Each row was made from one small tree. Brackets hold a mark, then the marks that hang from it, in alphabetical order. Every link used is in the known rows. Write each row's tree.
Known rows:
[zasifa [fuzib [tusebi nirer]] [zegu fupafos]]: [-0.86 -1.51 -1.17  0.37 -3.76 -0.55 -0.99  0.15 -0.37  0.08  2.10  1.61
 -3.17 -6.82 -0.79 -0.85  0.71  2.75 -0.05 -2.98  5.11 -2.72 -1.69  3.28
 -1.25 -0.85]
[fuzib [tusebi dodi riri]]: [-6.92 -1.64 -2.03  1.31 -2.16  2.55 -1.37  3.36 -2.92  3.03  1.37  1.19
 -0.17  2.11  0.98  1.79 -2.04  2.93  0.23  2.08 -3.09 -0.29  0.19 -0.66
 -0.41 -5.54]
[nirer [tusebi dodi simu]]: [-3.50  0.62  1.69 -2.29 -0.73 -3.57 -1.61  0.71  0.61 -0.97  0.41 -0.13
  0.24 -0.18  0.65 -0.44  0.98  0.84  0.00 -0.37  0.62 -0.08 -2.45 -1.96
  0.41 -0.96]
[zodo [gine nirer]]: [ 2.55  1.27 -1.69  0.04 -0.16  0.74 -2.69  0.01 -6.35 -0.11  3.55  2.24
 -0.40  1.67  0.58  4.74 -3.20  0.38 -1.55  2.12  4.48  0.88 -0.21  3.46
 -1.90 -0.97]
[nogu [tusebi dodi fuzib simu]]: [-2.92  2.82  0.47 -0.71  3.33  0.19  0.31  2.22  4.36  0.40 -2.43 -1.08
 -1.14 -4.06  0.60  0.14  2.53 -2.91  0.84  2.34 -0.62 -0.74 -0.03  1.13
 -0.29 -4.55]
[riri [tusebi fuzib nirer [simu fupafos]]]: [ 6.94  1.61  3.11 -0.11  1.28 -2.65  4.03 -5.62  2.32 -2.21 -1.13 -0.96
 -0.57 -0.28 -1.57 -3.19  1.09 -2.77  1.20 -3.20 -0.93 -0.28  0.61 -0.22
  0.08  3.23]
[riri [tusebi dodi nirer]]: [ 4.21  1.42  2.34 -0.88  2.08 -2.14 -1.25 -5.36  1.07  0.48 -0.83 -0.16
  0.39  1.20  0.44 -0.17  1.30 -2.25 -0.61 -1.39 -4.36 -0.63  0.92  0.98
 -0.06 -0.07]
[riri [tusebi fuzib]]: [ 1.14  1.91  0.36 -0.11  1.11 -3.93 -0.86  1.13 -3.30  0.86  1.97 -0.47
 -1.67 -1.15  0.22  1.66 -0.19 -2.52 -0.22 -1.67 -3.15  0.16  2.11  1.67
 -1.71  0.99]
[kolo tusebi]: [ 1.11 -0.34  2.09  0.15 -1.26 -3.99 -3.80  2.49 -0.73 -0.80  3.08  0.86
 -1.28 -0.21  1.45  2.24 -2.62 -3.90  1.10  1.65 -3.32  0.92  1.00  0.45
 -3.08  0.43]
[riri [tusebi dodi fuzib nirer]]: [ 4.68  1.46  0.51 -0.99  3.24 -1.10 -0.68 -1.69  0.40  0.69 -1.04 -1.27
  0.08  0.08 -0.48  0.39  2.78 -2.88 -0.55 -2.14 -2.04 -1.07  2.58 -0.08
  0.13  0.71]
[zasifa [fuzib [tusebi nirer riri]] zegu]: [-2.03 -2.59 -1.20  1.50 -2.90  0.19  0.51  2.54 -2.12  2.83  2.48  1.34
 -2.15 -7.79 -1.39 -0.89 -0.27  1.14 -1.96 -3.52  3.99 -0.13 -0.33  3.39
 -0.49  1.13]
[tusebi fuzib]: [-2.53  1.36 -1.31  0.62  1.46 -2.90 -1.12  4.97 -4.09  1.28  2.60  0.57
 -1.24 -4.26  0.31  4.03 -0.16 -0.54 -0.62 -0.21  1.42 -1.00  1.70  0.13
 -1.93  0.44]
[kolo [tusebi dodi nirer [simu fupafos]]]: [ 7.25 -0.67  3.37 -0.94  0.03 -0.83  0.22 -4.41  5.51 -3.38 -1.21  0.22
  0.96  1.95 -0.06 -2.15  0.28 -3.90  2.54  0.86 -2.29 -0.19 -0.13 -1.62
 -0.64 -0.57]
[fupafos zegu]: [-2.95  1.27  1.09  0.01  1.06 -7.93 -2.82  1.44 -1.15 -0.33  1.88  3.88
 -1.47 -3.69  1.62  3.00 -0.80 -3.05 -1.72  0.76 -0.21 -1.52 -3.32 -1.18
 -3.15 -1.41]
[zodo [gine [nirer [tusebi fuzib riri]]]]: [ 0.36 -0.23 -2.76 -0.05 -1.69  3.27 -2.10  2.81 -6.91  0.07  3.03  0.20
 -0.32  3.51  0.16  3.03 -2.67  2.24 -1.67  0.54  4.78  2.10  0.93  1.95
 -0.61  1.39]
[fuzib [tusebi riri simu]]: [-5.98 -1.06 -0.25  1.76 -1.97  0.05  1.70  2.58 -1.50  1.06  1.29  0.81
 -1.08  0.04 -0.64 -0.88 -2.85  1.18  0.75  1.54  0.43  0.66 -1.53 -1.47
  0.07 -0.97]
[kolo [tusebi dodi fuzib riri simu]]: [ 1.30 -1.12 -1.81 -0.98  1.44  1.40 -1.54  4.75  1.38 -0.21 -1.10 -1.84
 -0.07  0.74 -0.43  0.21  0.20 -4.80  1.07  2.58 -2.08  1.54  2.31 -0.49
  0.03  1.52]
[zasifa zegu]: [-5.36  0.11  0.00 -0.38 -0.99 -4.23 -3.36 -1.25 -5.25  1.05  3.72  2.94
 -1.70 -7.75  1.24  3.24 -0.94 -1.45 -1.66 -1.35 -1.67 -0.80  0.27  2.13
 -1.57 -2.31]
[zodo [gine [nirer [tusebi dodi fuzib]]]]: [ 1.79  0.47 -2.79 -1.53 -0.55  2.75 -3.37  2.76 -6.00 -0.20  2.96  0.52
  0.06  3.19  0.32  4.14 -1.02  1.62 -1.24  0.61  5.53  0.94  0.80  1.45
 -0.94 -1.51]
[zodo [gine [nirer [tusebi fuzib riri simu]]]]: [ 1.33  0.10 -2.35 -0.56 -0.95  2.95 -0.89  2.28 -5.46 -0.65  2.08 -0.13
 -0.26  3.07 -0.66  1.67 -2.02  0.94 -1.26  0.81  6.32  2.21  0.12  1.53
  0.05  2.60]
[nogu [tusebi dodi fuzib riri [simu fupafos]]]: [-3.34  1.34  0.11  1.05  0.63  3.59  3.14 -0.55  4.32  0.78 -3.69 -1.10
 -0.37 -0.67  1.03 -2.00  0.88  0.17  1.63  2.55 -5.10  0.41  0.18  2.70
  0.33 -5.41]
[simu fupafos]: [-0.95  0.70  2.36  1.91 -3.51 -3.48  0.73 -3.57 -2.52 -0.18  2.73  3.33
 -0.40 -0.55  2.08  1.61 -3.14  3.28  1.13 -0.43 -5.39 -0.80 -1.06  1.75
 -2.93 -4.27]
[fuzib [tusebi dodi nirer riri simu]]: [-2.57 -1.56 -0.02  0.75  0.44  3.14  1.80 -0.57  2.17  0.81 -1.49  0.05
  0.71  1.65 -1.31 -2.17  0.16  0.80  0.52  1.12  1.41 -0.59 -1.07 -3.20
  1.78 -1.39]
[gine nirer]: [ 0.02 -0.17 -1.52  2.02 -1.67 -0.60 -3.66  2.41 -3.31  1.32  3.42  0.93
 -0.01 -0.26  1.59  4.57 -2.94  2.28 -1.22  1.13  1.53  0.04  0.75  2.69
 -1.20  1.05]
[riri [tusebi dodi nirer [simu [fupafos zegu]]]]: [ 7.14  1.36  3.58 -1.46  1.74 -3.82  1.95 -9.10  4.97 -2.59 -2.90  1.04
  0.46  1.90 -0.34 -3.52  1.96 -3.80  0.62 -1.50 -3.85 -1.08 -2.30 -0.83
  0.06 -1.31]
[riri [tusebi dodi fuzib nirer [simu fupafos]]]: [ 7.44  1.48  1.67 -1.16  2.35 -0.81  3.17 -5.60  3.32 -1.56 -2.39 -1.10
  0.43  1.24 -1.32 -2.65  2.88 -2.61  1.24 -2.43 -2.33 -0.94  0.81 -0.53
  0.66  0.04]

Which tree is each row?
[ 2.62 -0.56 -1.02  0.54  2.37  4.35  4.84 -3.44  3.44 -0.23 -4.47 -1.13
  2.04  0.71 -1.43 -2.83  2.35  0.78  0.56 -0.37 -0.05 -0.82  0.88 -1.22
  2.43  1.19]  [tusebi dodi fuzib nirer riri [simu fupafos]]
[ 2.16 -0.48  0.78  2.04  1.22  2.00  6.29 -2.89  2.18 -1.14 -2.58 -0.87
  0.76 -0.74 -1.86 -3.51  0.28  0.61  0.57 -1.36  1.27  0.08  0.60 -1.10
  1.63  5.01]  [tusebi fuzib nirer riri [simu fupafos]]
[ 3.80 -1.30  0.92  0.38  1.70  0.60  0.70  2.47  2.76 -1.80 -1.20 -2.26
 -0.25 -0.50 -1.65 -2.02 -0.14 -5.58  0.87  0.46  1.36  1.64  2.32 -1.59
  0.44  7.55]  [kolo [tusebi fuzib nirer riri simu]]
[-4.98 -0.52 -1.46 -1.46 -0.20  0.55 -0.09  3.82 -0.66  0.51 -0.94 -2.03
  0.31  0.37 -0.28 -1.04  1.47  1.28 -0.44 -0.50  0.52  1.06 -0.05 -1.80
  1.66  1.46]  [nirer [tusebi dodi fuzib riri simu]]
[ 0.82 -1.04  0.39  0.96 -4.85 -0.76 -1.42  0.12 -0.71 -1.36  2.64  0.10
  0.24  2.05  1.01  0.39 -2.77  4.05  0.52 -0.89  1.98  0.96 -1.18  0.76
 -0.03  1.37]  [gine [nirer [tusebi [simu fupafos]]]]
[-2.87  0.66 -0.14 -2.49  0.59 -2.20 -1.10  3.89 -0.08 -0.88  0.32 -1.32
  0.00 -1.58 -0.28  0.19  2.29  0.28  0.15 -1.13  2.64 -0.29 -0.46 -2.93
  0.51 -0.12]  [nirer [tusebi dodi fuzib simu]]
[-3.83 -1.86 -0.47  1.59 -0.90  3.66 -0.10  0.62 -0.33  2.06  0.06  0.64
  0.62  2.31  0.01  0.00 -0.75  2.53  0.06  0.73 -0.96 -0.85  0.39 -2.45
  0.70 -3.04]  [fuzib [tusebi dodi nirer riri]]
[ 4.00 -1.44 -0.63 -0.81  2.56  2.49 -0.32  1.96  3.91 -1.07 -2.63 -2.43
  0.75  1.03 -1.28 -1.55  1.48 -5.26  0.80  1.41  0.30  0.99  2.50 -1.64
  1.12  4.49]  [kolo [tusebi dodi fuzib nirer riri simu]]
[-3.92 -0.80  0.56  0.43 -3.10 -0.62  2.74  1.35 -1.08 -1.02  0.42 -0.94
 -0.36  0.75 -0.11 -2.44 -1.01  3.12  0.87 -1.90 -0.83  1.50 -0.60 -1.37
  0.54  2.39]  [nirer [tusebi fuzib riri [simu fupafos]]]
[-3.55  0.40 -1.27 -0.37  1.65  0.56  0.28 -1.23  0.63  1.36 -2.15  0.15
  1.06 -0.35  0.18 -0.31 -0.01  0.04 -0.86  3.19 -2.65  0.54 -1.35  1.34
  1.49 -0.06]  [tusebi dodi riri simu]
[-3.28 -2.03 -1.59  1.96 -4.55  1.52 -3.64  3.43 -3.60  1.26  2.92 -0.60
  0.31  2.56  1.69  2.04 -3.47  4.70 -1.12 -0.17  0.33  1.90  0.71  1.78
  0.31  3.38]  [gine [nirer [tusebi riri]]]
[-1.69 -0.06 -0.13  0.46 -0.84  1.29  2.50 -4.57  1.09  0.47 -2.31  1.04
  1.53  1.70  0.72 -1.52 -0.94  2.37  0.47  2.23 -5.67  0.38 -1.79  1.79
  0.85 -3.04]  [tusebi dodi riri [simu fupafos]]
[-1.66  0.28  0.42 -1.83 -1.55 -1.51  0.72  1.28  0.27 -1.61  0.15 -0.52
  0.21  0.26  0.24 -0.86  1.56  2.15  1.39 -1.71  0.36 -0.46 -0.74 -2.63
  0.05 -2.58]  [nirer [tusebi dodi fuzib [simu fupafos]]]
[ 4.76  0.85  3.02 -1.08  2.45 -2.91  2.40 -7.45  6.14 -2.88 -3.23  2.36
  1.49 -0.49 -0.32 -2.58  2.56 -1.93  0.37 -0.12  0.46 -2.61 -4.01 -3.08
  0.21 -2.48]  [tusebi dodi nirer [simu [fupafos zegu]]]
[ 1.64  0.59 -1.64 -1.34 -1.45  1.95 -3.63  0.60 -5.59 -0.34  3.01  1.25
  0.24  3.84  0.89  3.58 -1.88  1.81 -1.43  1.19  4.02  1.05 -0.48  2.07
 -0.97 -2.11]  [zodo [gine [nirer [tusebi dodi]]]]
[-4.12 -1.83  0.65  2.71 -1.90  1.73  0.93  1.07 -1.31  1.62  1.31  0.79
 -0.36  1.00 -0.21 -0.57 -2.32  2.26  0.12 -0.15  0.32 -0.17  0.20 -2.14
  0.00  0.05]  [fuzib [tusebi nirer riri]]
[ 6.22 -0.29  0.65 -1.79  3.48 -0.25 -0.96  1.94  4.51 -2.27 -1.25 -1.80
  0.34 -0.58 -1.30 -0.20  2.36 -6.43  1.45  0.69  2.49 -0.36  1.98 -2.91
  0.05  2.45]  [kolo [tusebi dodi fuzib nirer simu]]
[-4.49 -0.11 -4.32  0.45  1.82  2.84 -1.50  4.82 -3.27  3.60 -0.62 -0.56
  0.63 -0.56  0.68  3.32  0.79  1.36 -1.37  1.53 -2.64 -0.12  2.68  0.94
  0.34 -1.15]  [tusebi dodi fuzib riri]
[ 3.81  1.88  1.50 -0.30  0.31 -3.92  2.91 -3.00 -0.41 -1.33  0.27 -0.33
 -1.35 -0.46 -0.63 -1.44 -0.25 -2.20  1.32 -2.01 -3.23  0.28  0.42  1.25
 -1.00  0.30]  [riri [tusebi fuzib [simu fupafos]]]
[-1.47  2.14  3.32  0.51  1.97  0.62 -0.71 -2.78  5.36  0.76 -2.25  0.19
 -0.15 -2.19  1.79 -0.33  1.79 -1.16  0.22  1.55 -3.03 -1.18 -0.02  1.06
 -0.50 -4.15]  [nogu [tusebi dodi nirer]]
[-1.05 -1.91  0.73  1.42 -1.61  3.55  3.68 -3.22  2.65 -0.02 -1.49  0.81
  0.97  3.13 -0.80 -3.20 -0.74  2.84  1.72  0.48 -1.14 -0.81 -1.32 -2.73
  1.37 -3.59]  [fuzib [tusebi dodi nirer riri [simu fupafos]]]
[-0.81 -0.59 -2.62  0.67  3.34  4.37  0.17  1.58 -0.16  2.37 -2.41 -1.30
  1.56 -0.32 -0.44  1.06  2.48  0.41 -1.54  0.17  0.12 -0.91  3.00 -0.72
  1.73  2.10]  [tusebi dodi fuzib nirer riri]
[-2.99  0.42 -3.59 -0.57  3.29  2.16  0.94  3.35 -0.04  1.73 -2.37 -1.43
  0.69 -1.58 -0.91  0.71  1.75 -0.59 -0.79  2.04  0.22  0.10  0.85  0.28
  1.72  0.88]  [tusebi dodi fuzib riri simu]
[ 1.60 -1.05 -2.08 -0.13 -2.89  1.93 -1.81  2.87 -0.65 -0.74  1.38 -1.14
  0.81  2.21  0.57  1.33 -0.33  3.73  0.65 -0.82  2.83  0.10  0.52 -0.26
  0.58 -0.36]  [gine [nirer [tusebi dodi fuzib [simu fupafos]]]]
[ 6.09  1.90  0.89 -1.89  4.62 -1.48  1.19 -3.02  2.71 -0.79 -2.47 -1.88
  0.19 -0.56 -1.80 -1.71  3.57 -4.52 -0.02 -1.84  0.23 -0.86  1.23 -0.59
  1.24  2.25]  [riri [tusebi dodi fuzib nirer simu]]
[-1.50 -0.61 -0.27  0.83  1.84  2.73 -0.43 -2.93  0.66  2.21 -2.21  0.13
  1.87  1.02  0.58  0.17  0.82  1.42 -1.71  0.89 -2.91 -0.50  0.69  0.29
  1.47  1.26]  [tusebi dodi nirer riri]
[-1.77 -1.74 -2.03  0.29 -2.67  2.64 -2.89  2.18 -0.71  0.76  0.67 -1.37
  1.22  2.99  0.93  0.72 -1.53  3.61 -0.94  0.71  1.30  1.60 -0.23  1.14
  1.77  2.33]  [gine [nirer [tusebi dodi riri simu]]]
[-5.91 -0.48  1.60 -0.11 -2.34 -2.70  0.36  0.62 -0.73 -0.44  0.71 -0.53
 -0.30  0.02  0.23 -2.10 -1.43  1.59 -0.41 -0.51 -0.71  2.06 -2.06 -0.74
  0.82  3.98]  [nirer [tusebi riri simu]]
[-4.18  0.16 -0.87 -1.76 -0.66 -1.70 -2.97  5.36 -2.54  0.65  1.73 -0.65
 -0.22 -0.66  0.99  2.33  1.70  2.02 -0.35 -1.38  0.28 -0.48  0.86 -2.17
 -0.63 -1.81]  [nirer [tusebi dodi fuzib]]
[ 1.08  2.15  4.77  0.35  1.14  0.70  3.06 -6.68  8.22 -1.48 -3.74  0.33
  0.24 -1.34  0.91 -3.42  1.69 -0.79  1.79  1.20 -2.99 -1.13 -1.70  0.86
  0.08 -5.07]  [nogu [tusebi dodi nirer [simu fupafos]]]
[-1.69 -0.49 -0.94  2.19  2.17  1.99  1.41  1.93 -1.54  1.66 -0.65 -1.10
  0.23 -1.93 -0.78  0.38  0.35  0.24 -1.51 -1.07  1.40 -0.05  2.69 -0.73
  0.92  6.00]  [tusebi fuzib nirer riri]
[ 2.03 -0.29 -0.54  0.30 -1.46 -3.42  1.69  3.61  2.38  0.72  0.81  2.36
 -1.35 -3.08 -0.79 -0.70  0.39  1.10  0.25 -0.36  3.79 -1.39 -4.47  1.38
 -2.43 -3.92]  [zasifa [fuzib [tusebi dodi [simu [fupafos zegu]]]]]
[ 3.41  0.58  0.23 -0.63 -2.92  0.73 -0.24 -2.32 -4.40 -2.20  2.96  1.64
 -0.10  3.84  0.24  1.14 -2.98  2.26 -0.07  0.41  4.46  1.50 -1.74  1.92
 -1.29 -0.91]  [zodo [gine [nirer [tusebi [simu fupafos]]]]]
[-1.37 -1.73 -3.65  0.20 -1.82  3.49 -2.66  5.06 -1.19  1.02  0.48 -2.29
  0.93  2.32  0.21  1.21 -0.45  3.17 -0.88  0.14  3.32  1.32  1.23  0.35
  1.85  2.91]  [gine [nirer [tusebi dodi fuzib riri simu]]]
[ 6.57  1.49  5.04 -0.31  0.93 -5.70  3.17 -8.74  4.02 -2.99 -1.35  1.24
 -0.59  0.33 -0.62 -4.00  0.32 -4.14  0.69 -2.50 -2.95 -0.44 -2.59 -0.68
 -0.67  1.97]  [riri [tusebi nirer [simu [fupafos zegu]]]]
